Each row comes from the steps of one path. Every step used is in the known rows, and no mark comes twice. Write the path behind each row, first mark first.
Known rows:
f-e-w-x: [ -5  18  38  -2  18  25 -29 -13  50 -21  33  20 -15  -1 -45  87 -54   7
  35  26  24 -26  30   2 -35]
x-k-w-f-q: [-40 -66 -30 -27 -30  16  -8 -14 -34  -1  18 -13 -27 -41  27   8   8 -30
 -15  35  76 -21 -39 -36 -32]
e-f-w: [ 27  15   6  -9  -7 -27 -47 -17 -26 -11  45  34 -21 -14   4  72  -9  39
  25 -44  14  59   7  36  -1]
f-w-e-x: [ 40  49  10 -27  17 -18  16 -37  10 -15  54  16 -64 -16 -68  80 -73  33
  42 -30  16 -25   3  20 -21]
k-x: [ -3 -23 -27 -32   0   5  62   8  -4  -7   1  -4 -58 -20   2   4 -11  24
 -48   6  19  -9 -27   8  -5]
f-q: [-13 -32  22  17   7 -22  14 -24  19   8 -11  -5 -38 -24   6 -13  18  28
  24   2  60 -48  37 -16 -13]
q-f-e: [-12   0  33 -15  23  13  -5 -33 -13 -29  41   8 -21 -48 -11  74  14  49
  15 -22  30 -19 -21  77 -47]
k-x-w-f: [ -9 -25 -55  -8  -5  13  55 -26 -45  18  10  -5 -51  -5   9  13   3  19
 -61  22  52   8 -73   8   6]
q-f: [ -1  -3  14 -18   8  12   1  -2 -28  -2  11  12  -4 -38   8  27  43  34
   1 -27  24 -13 -30  76 -25]
w-e-k-x: [ 41  28  13  -6   5 -24  71  28 -13  -3  63 -24 -26 -61 -45  69 -62  -1
  39  20  15 -19 -41 -10 -10]
e-w: [ 11  14 -12 -21  18  28 -16  27  47  43 -18  15 -11  37 -37  23   2   1
  15  20  11 -10  -4   5   5]
q-f-e-k-w: [ -2   8  26 -27   6   4   8 -20 -19 -18  56  -2 -41 -69  -8  99  25  20
  16  -6  17 -21 -31  69 -20]
e-k-x-w-f: [ 16   5 -49 -11 -19 -17  49  18 -53  40  34  -8 -43 -50   3  56  -4   7
 -33  38  26   5 -52  -1  42]
e-x-k-w-f: [-33 -53 -34 -62  -7  -9  40  15  -6 -15  35  10 -61 -19  -1  54 -28 -11
 -54   1  56 -19 -39  -9 -13]
w-x-e-f-q: [-22   5  26  39 -37   2 -20  30 -42 -14   0  31  45 -33  31 -13 -14   7
  37  10  50   5  26   0 -30]
f-w: [ 25  39  -9 -15  -3   1 -31 -45  -3   4  13  20 -44  -4 -29  34 -23  30
  22 -18  -1  -9  24  19   0]
e-k-x-w: [ 19   6 -55 -12 -17 -17  56  20 -36  39  16 -13 -41 -43  -8  53   3  -7
 -34  47  15  -3 -44  -5  50]
x-w-f-e: [-17   2 -26  39   4  11 -14 -72 -50  16  34  -6  -2  15  -2  47  -1   6
  -7  24  50  21 -57   3  -2]
x-w-e-f: [ 16  14 -24  46   6 -12  15 -41 -34  10  28 -12  22  18 -28  55   1 -31
  26  22  42  33 -70  -2   5]
e-x-w: [-14 -13 -45 -13  14 -19  54 -14   3  10   6  11 -44  28 -26  49  -4  -7
 -51   6  35  -7 -35   6  27]
f-w-e: [ 44  56  14  -7   8  -4  -8 -47   0  -8  44   6 -38 -18 -59  58 -59  25
  60 -18   9 -19   3  14 -26]
w-f-e-x-k: [-30 -25  21 -20  15  -4  -9 -24 -33 -27  83  14 -37 -37   2  83 -68  65
  -6 -20  60   3 -24  12 -51]

Write each row's path:
[-20  -7  18 -21 -23  14   5 -37  -9 -23  60 -16 -68 -16  25  49   9 -34
  -4   1  10  11 -37  -2  -8]
k-w-f-e
[ 11   2 -17  51   9 -19  19 -49 -27  13  24 -14   9   9 -26  49   7 -23
  35  24  61  16 -58  -7   1]
x-w-e-f-q
[ -6  14  21 -10  35  22 -19 -25  52  -8  29   3 -31  10 -53  84 -39  24
  32  18  13 -16  11   6 -27]
f-e-w
[-38 -34  -1 -39  17  -4  24 -33  27 -50  53  -2 -64 -24 -35 103 -53   5
 -16  11  37 -27  -7 -10 -33]
f-e-x-k-w
[ 32  16  43  16  12 -27  14   9 -12 -30  68  -4  15 -26 -26  69 -48   6
  63 -23  23  33 -33   7 -35]
w-e-f
[-32 -51 -41 -62  -6 -10  49  17  10 -16  17   7 -60 -12 -12  50 -20 -26
 -54  10  45 -26 -30 -15  -3]
e-x-k-w
[-24  -6  -3  -6  31 -11  29 -54  22 -31  47   2 -54   5 -46 102 -43  19
 -14   7  29 -15 -11   5 -11]
f-e-x-w
[  9  13  10 -27 -14  19 -38 -19 -41 -13  23  42 -12 -62  -7  55   7  35
  15 -20  52 -34  -2  75 -45]
q-f-w-x-k
[-13 -36 -48  -1  -2   5  60 -35 -39  21   7  -7 -64 -13  12   9   9  29
 -52  24  73  -8 -61   3   1]
k-x-w-f-q
[-24  10   0  -2 -54  27  15   9 -11 -13  -2  -5 -17 -10  28 -17  25 -83
   2  33   2  -8 -12 -17   7]
k-w-x-e
[ 15  43   9 -15 -17  15 -25  -8 -56   6  24  35 -12 -66  -6  51  12  45
  32 -18  32 -25  -5  84 -24]
q-f-w-x-e-k
[-10  32   8  28 -44  10  -7  47 -48   4  -1  20  49 -43  15  -8 -26 -16
  27  36  18 -11  18  -9  -6]
w-x-e-k
[-13  -8   5 -24 -34  13   7 -14 -19  -3  40 -14 -57 -10  38  13  27 -45
 -14  -2   7  15 -43  -2   7]
k-w-f
[-21 -26 -29  -7  14 -26  49 -24 -13  16  26  16 -58  12  -9  51  -8  24
 -42  -5  69 -12 -36   8  11]
e-x-w-f-q
[-17 -25   6   3 -42  12 -34  27 -22 -28   4  34  45 -41  12   9 -42 -39
  -2  39  57 -29  22 -28 -38]
w-x-k
[-29 -26  12 -49  18  10  21 -26  -8 -38  51   9 -56 -54 -16 100   9  30
 -12 -16  49 -31 -37  67 -46]
q-f-e-x-k-w
[-10   0 -41  37  -7   9 -10 -49 -59  35  13  -2   8  23  12  16  19  -6
 -18  23  47  26 -66   3  13]
x-w-f
